Known rows, with every step that occurs:
nidaz, fososob, kefu: [-0.574,1.738,-1.504,-3.292,-1.071,-2.828,2.632,-0.848,-0.506,-1.673,0.632,0.919,0.130,-0.494,-1.661,3.721,0.355,0.806,0.700,-2.036,0.462,-1.501,0.576,2.600,-1.406]
fibu, zano, voda, sinof, kefu: [-1.310,1.908,0.814,-0.396,2.245,-1.622,1.767,0.026,0.530,-1.630,-1.716,-2.891,0.607,-2.578,-0.363,2.957,-2.288,0.863,-0.173,0.304,-0.030,-0.186,-0.261,-0.455,-1.409]
voda, zano: [-0.543,0.655,0.069,2.474,0.166,-1.392,1.347,-0.919,-0.209,-1.608,1.419,-2.417,0.617,-0.892,-0.076,2.187,-0.854,-0.749,0.817,-1.006,0.811,-0.331,0.078,1.330,-1.666]
fososob, vafef, sinof, voda, lani: [-1.426,2.208,1.092,1.630,-1.072,-1.166,-0.800,-0.783,1.168,-0.472,-2.342,-1.579,0.554,-1.193,-2.517,5.130,-2.405,-1.676,-2.105,-3.595,-0.591,-0.274,-0.652,0.613,-0.672]
fibu, midir: [0.587,-0.073,-0.751,-0.821,0.548,-0.732,0.284,-0.290,0.685,1.570,-0.480,-0.657,-0.691,1.703,-1.353,1.437,0.008,1.990,-1.207,-0.171,-0.918,0.584,0.359,-0.362,-0.672]
midir, fibu, zano, voda, sinof, vafef: [-1.535,-0.902,-1.308,2.502,1.854,-1.986,3.947,-1.159,0.925,-0.942,-0.362,-1.748,0.749,-1.652,-1.289,6.090,-2.148,1.604,0.848,0.785,2.509,0.959,1.138,0.646,-0.359]
midir, fibu, zano, voda: [-0.252,-1.385,1.266,0.986,0.249,-0.428,2.460,0.961,0.760,-1.231,-0.477,-2.301,1.026,-2.078,-2.816,2.234,-1.539,3.376,1.953,0.919,0.743,-1.518,1.695,0.964,-2.731]
voda, sinof: [-1.044,0.730,-1.156,1.189,1.790,0.028,1.750,0.073,0.295,-0.449,-0.396,-1.964,0.721,-1.686,1.388,3.149,-1.280,-1.062,-0.276,-0.034,-0.320,0.883,1.426,-0.600,-0.237]
fososob, kefu, sinof: [-0.268,1.344,-0.759,0.474,-0.875,-1.064,4.154,-0.797,1.303,-0.138,-1.003,0.448,1.582,-1.320,0.140,4.134,-1.085,-1.273,-0.847,-1.020,0.033,1.225,0.608,0.906,-1.832]
vafef, fososob, nidaz, voda, lani: [-1.177,0.462,3.319,-1.553,-0.671,-2.185,1.779,-1.200,-1.479,-1.136,1.938,-1.327,-1.341,-2.295,-1.681,3.740,-1.253,-1.402,-1.424,0.115,0.811,-1.450,3.248,2.612,-0.409]
zano, voda, sinof, kefu: [-1.166,2.040,1.040,-0.927,2.676,-1.037,1.929,-0.063,-0.004,-1.157,-1.867,-1.842,-0.247,-1.427,0.329,3.002,-1.674,0.480,-1.301,0.438,0.067,0.498,-0.416,-0.933,-0.759]
midir, fibu: [-0.194,-1.621,0.051,-0.689,0.208,-0.203,3.558,-0.635,2.306,1.003,-0.124,-1.315,-0.525,-0.153,-2.281,1.614,-0.508,2.285,1.180,-0.355,0.983,0.299,2.189,-0.244,-0.535]
kefu, sinof: [-0.047,-0.271,-0.934,2.497,-0.187,0.084,2.304,-0.613,1.313,0.404,-0.062,-0.625,1.029,-1.667,1.031,2.926,-0.787,-1.976,-0.453,-0.102,-0.651,0.892,1.553,0.318,-1.573]
kefu, sinof, voda, zano: [0.098,2.322,0.150,3.948,-0.698,-1.268,1.362,-0.157,1.653,-1.993,-1.250,-1.549,0.674,-1.401,-0.680,3.404,-2.803,-2.884,-0.616,-1.080,0.781,1.329,-0.985,1.212,-2.025]
zano, voda: [0.094,-0.219,1.740,1.051,1.000,0.489,1.450,0.384,-1.892,-0.953,-0.531,-0.747,0.156,-0.238,-0.319,2.184,-0.508,1.518,-0.259,1.169,0.079,-1.135,0.571,0.746,-1.968]
nidaz, voda, zano: [0.307,1.546,1.834,3.172,-0.386,-1.597,1.852,-0.432,-1.175,-2.942,1.438,-1.869,0.575,-1.917,-0.661,2.839,-0.633,0.272,0.889,0.404,1.562,-0.709,1.640,1.604,-1.502]
vafef, fososob, nidaz: [-0.674,-2.339,0.713,-1.855,-0.652,-1.278,3.954,-2.488,-2.169,-0.331,1.394,0.123,-2.191,0.220,-0.554,1.025,-0.602,-1.323,-0.988,-0.138,0.627,-1.209,2.818,2.280,0.124]
fososob, nidaz, voda: [0.291,1.025,3.540,-0.087,-0.771,-0.701,3.469,-1.264,-3.317,-1.852,1.350,-0.226,-0.275,-0.847,-1.198,1.512,-1.101,1.191,-0.378,1.306,1.437,-1.089,2.794,2.505,-0.107]
vafef, sinof, kefu, fososob, nidaz, voda: [0.515,2.588,1.866,-0.098,-1.429,-1.048,2.376,-2.131,-3.843,-2.544,-0.892,0.943,-1.099,-2.066,-0.787,2.350,-0.180,1.338,-0.135,0.304,1.074,-1.354,2.925,1.454,-0.464]
nidaz, fososob, vafef, sinof, kefu, dabe: [-0.897,0.259,-2.283,-0.465,-1.824,-2.539,0.618,-2.042,-0.313,-1.127,-0.815,0.061,-1.133,-0.693,0.444,2.175,-0.065,1.941,-0.922,-5.080,0.391,-1.353,1.991,1.886,-0.606]
zano, voda, lani: [-1.575,0.888,2.424,-0.318,1.087,-0.820,-0.370,0.432,-0.617,-0.374,0.552,-2.403,0.203,-1.441,-0.964,3.844,-1.429,-0.431,-1.141,-0.247,-0.230,-0.987,0.149,1.396,-2.051]
fososob, kefu: [-0.313,2.019,0.299,-1.838,-0.620,-1.498,3.971,-1.372,-0.342,-0.611,-1.092,-0.210,0.874,0.132,-1.256,3.024,-0.651,1.249,-0.232,-1.226,0.286,-0.465,-0.405,1.470,-1.114]
vafef, fososob, kefu: [-0.028,-0.122,-0.602,-2.248,-1.158,-2.062,4.785,-1.822,0.025,-0.647,-1.364,0.657,-0.953,-0.251,-1.384,3.476,0.476,0.299,-0.552,-0.807,0.002,-1.165,1.613,1.180,-0.848]
sinof, kefu: [-0.370,1.591,1.079,-1.658,0.894,-1.642,1.986,-2.095,0.439,-0.118,-1.161,-2.034,-0.645,-0.289,-0.709,1.103,-0.732,0.891,-0.505,-0.501,-0.417,-0.698,-0.805,-0.087,-0.534]
nidaz, fososob, vafef: [-1.484,-2.081,-2.339,-0.709,-1.071,-2.430,1.206,-1.806,-1.126,-0.735,2.674,0.700,-0.393,-1.204,-1.352,3.375,1.269,-0.827,0.759,-3.300,0.602,-2.198,1.675,2.464,0.666]

Rows:
[-0.254,-0.495,-2.111,-1.316,-2.005,-3.111,4.624,-3.205,-0.401,-0.432,-1.237,0.709,-1.875,0.231,0.361,3.548,-0.334,1.646,-1.248,-2.433,1.457,-0.663,2.370,3.396,-0.440]
sinof, vafef, fososob, kefu, dabe
[-0.714,-1.022,-1.273,3.757,-1.218,0.104,1.305,-1.600,-0.900,-0.541,-1.253,0.236,1.369,-0.293,-0.630,3.802,0.383,0.740,-0.322,-3.569,-0.458,-0.900,1.564,-0.659,-0.245]
fososob, vafef, sinof
[0.100,2.561,0.827,2.835,-0.376,-1.434,0.879,-0.622,0.566,-2.176,-1.139,-2.103,0.168,-0.549,-1.495,2.486,-2.416,-1.366,-0.140,-1.128,0.813,0.262,-1.487,1.496,-1.552]
sinof, voda, zano
[-1.142,0.534,-0.514,-1.073,0.413,-1.909,2.443,-0.124,1.583,-0.927,-1.700,-2.555,-0.652,-2.280,0.025,1.722,-2.576,2.942,-0.260,-1.786,1.223,0.176,2.018,1.362,-1.482]
midir, fibu, zano, voda, sinof, kefu, dabe
[-0.685,-2.684,-1.945,1.795,1.252,-1.901,3.775,-2.113,-0.363,-0.843,-0.727,0.155,-2.032,-0.931,0.271,5.712,0.094,-0.855,-0.899,1.237,1.016,-0.204,2.915,0.246,0.314]
zano, voda, sinof, vafef, fososob
[-1.156,0.014,-1.948,-1.115,-0.896,-2.123,1.774,-3.769,-1.772,-0.032,-0.478,0.560,-1.286,-2.137,-0.526,2.742,1.277,-0.817,0.340,-2.744,0.173,-1.578,0.359,1.254,0.984]
sinof, kefu, fososob, vafef
[-1.314,-0.024,-1.056,2.676,2.318,-1.436,3.054,-1.592,-0.939,-0.902,-0.410,-0.822,0.272,-0.513,0.544,6.027,-1.470,0.239,-0.686,0.986,1.816,1.044,0.341,0.634,0.115]
zano, voda, sinof, vafef
[-1.732,0.765,2.118,0.335,0.504,-1.557,-0.486,0.583,0.149,-1.041,0.727,-3.762,1.259,-2.992,-1.835,3.817,-2.185,0.018,0.182,-0.334,-0.408,-1.878,0.418,2.017,-2.817]
fibu, zano, voda, lani
[-1.100,1.011,-1.432,-0.357,-0.461,-2.062,2.159,-2.836,-2.052,-1.104,-0.738,0.633,-1.017,-3.581,-0.153,4.064,0.915,-0.911,0.118,-1.738,0.740,-1.052,1.761,0.764,1.417]
nidaz, voda, sinof, kefu, fososob, vafef
[-0.336,0.565,-0.811,-0.693,-0.484,-3.231,6.029,-2.486,-0.366,-1.757,-1.434,1.206,-0.932,-1.099,-1.298,6.668,-0.050,0.456,-0.910,0.217,1.727,-0.071,2.381,1.253,0.333]
nidaz, voda, sinof, vafef, fososob, kefu
[-1.349,0.177,-2.042,2.374,1.786,-1.860,3.268,-2.568,0.007,-0.343,-0.035,-1.336,0.319,-0.548,0.659,5.549,-1.286,-0.395,-0.336,0.147,1.492,1.294,0.417,0.510,0.844]
voda, sinof, vafef
[0.039,-0.241,-1.594,-1.963,-2.157,-2.197,3.962,-1.937,-0.345,-0.515,-1.330,0.409,-1.662,-0.185,0.509,2.185,-0.204,1.480,-1.188,-2.561,0.549,-1.042,2.749,2.975,-1.054]
vafef, fososob, kefu, dabe
[-1.027,-1.083,-1.431,-1.131,-0.137,-3.392,6.448,-1.603,1.357,-1.433,-1.738,0.308,-0.482,-1.565,-2.767,6.597,-0.995,1.737,0.325,-0.144,2.173,-0.084,2.099,1.233,-0.809]
midir, fibu, zano, voda, sinof, vafef, fososob, kefu
[-1.646,0.266,-1.845,-0.596,0.339,-1.713,1.746,-2.269,-2.177,-0.757,-1.027,0.750,-1.050,-2.854,0.077,3.965,0.635,-1.070,-0.174,-2.123,0.580,-0.975,0.607,0.621,0.693]
zano, voda, sinof, kefu, fososob, vafef
[-0.067,-2.999,-1.870,1.143,-0.218,-2.379,3.869,-3.663,0.011,0.005,-0.113,0.043,-2.349,-0.028,-0.567,4.317,0.825,-0.484,-0.326,0.597,0.601,-1.175,2.567,0.897,0.522]
sinof, vafef, fososob
[-0.939,-2.642,0.009,-1.004,-0.444,-2.408,4.903,-4.070,-2.294,-0.273,1.593,0.553,-2.426,0.809,-0.804,2.772,-0.757,-1.070,-1.159,-0.026,1.790,-0.772,2.264,2.830,0.879]
sinof, vafef, fososob, nidaz
[-0.099,2.931,1.470,1.926,-1.139,-2.209,1.867,-1.781,-2.893,-3.826,0.406,-0.398,-0.432,-2.305,-0.659,2.951,-0.778,0.118,0.392,-0.764,2.013,-0.746,1.725,1.766,-1.448]
vafef, sinof, kefu, fososob, nidaz, voda, zano
[-1.109,0.793,0.151,1.866,1.148,-2.157,4.348,-2.646,-1.806,-1.481,0.750,-0.426,0.023,-0.952,-0.025,5.671,-1.876,0.064,-0.751,1.079,2.735,1.082,1.730,1.684,1.304]
fososob, nidaz, voda, sinof, vafef
[-0.437,1.242,-2.369,-2.866,-2.153,-2.788,2.182,-1.142,-0.653,-1.313,0.249,0.594,-0.787,-0.405,0.337,2.322,-0.251,1.901,-0.209,-3.560,0.935,-1.246,1.947,4.130,-1.486]
nidaz, fososob, kefu, dabe
[-1.104,0.581,-1.171,-0.171,-0.551,-2.314,0.821,-2.144,-0.032,-1.257,-1.018,0.119,-0.168,-0.748,-1.421,3.410,0.420,0.916,-0.447,-3.769,-0.253,-1.369,0.467,-0.413,-0.209]
nidaz, fososob, vafef, sinof, kefu
[-1.306,3.161,3.068,-2.714,-0.469,-2.654,0.860,-1.916,-2.102,-1.321,1.029,-1.429,-1.321,-3.044,-1.426,3.353,-1.318,-1.016,-1.024,-0.282,0.840,-1.235,1.586,2.674,-0.495]
sinof, kefu, fososob, nidaz, voda, lani
[-0.479,1.184,-2.188,-0.720,-1.288,-2.084,3.035,-0.316,1.211,-1.015,0.408,1.347,0.952,-1.884,-0.201,4.706,-0.310,-1.626,-0.111,-1.603,0.120,0.412,1.395,1.824,-2.033]
nidaz, fososob, kefu, sinof
[-1.406,1.121,0.818,-1.056,2.271,-1.602,2.699,0.370,1.908,-1.172,-1.817,-2.791,0.219,-2.579,-1.528,3.010,-2.350,1.824,0.238,0.168,0.690,0.366,0.507,-0.892,-1.227]
midir, fibu, zano, voda, sinof, kefu
[-0.133,2.314,-1.424,4.523,-1.810,-1.307,0.113,-1.340,-0.557,-2.727,-2.480,-0.180,0.166,-1.545,-1.337,4.216,-1.181,-1.597,0.164,-3.258,0.736,-0.180,-0.598,0.854,-1.277]
kefu, fososob, vafef, sinof, voda, zano
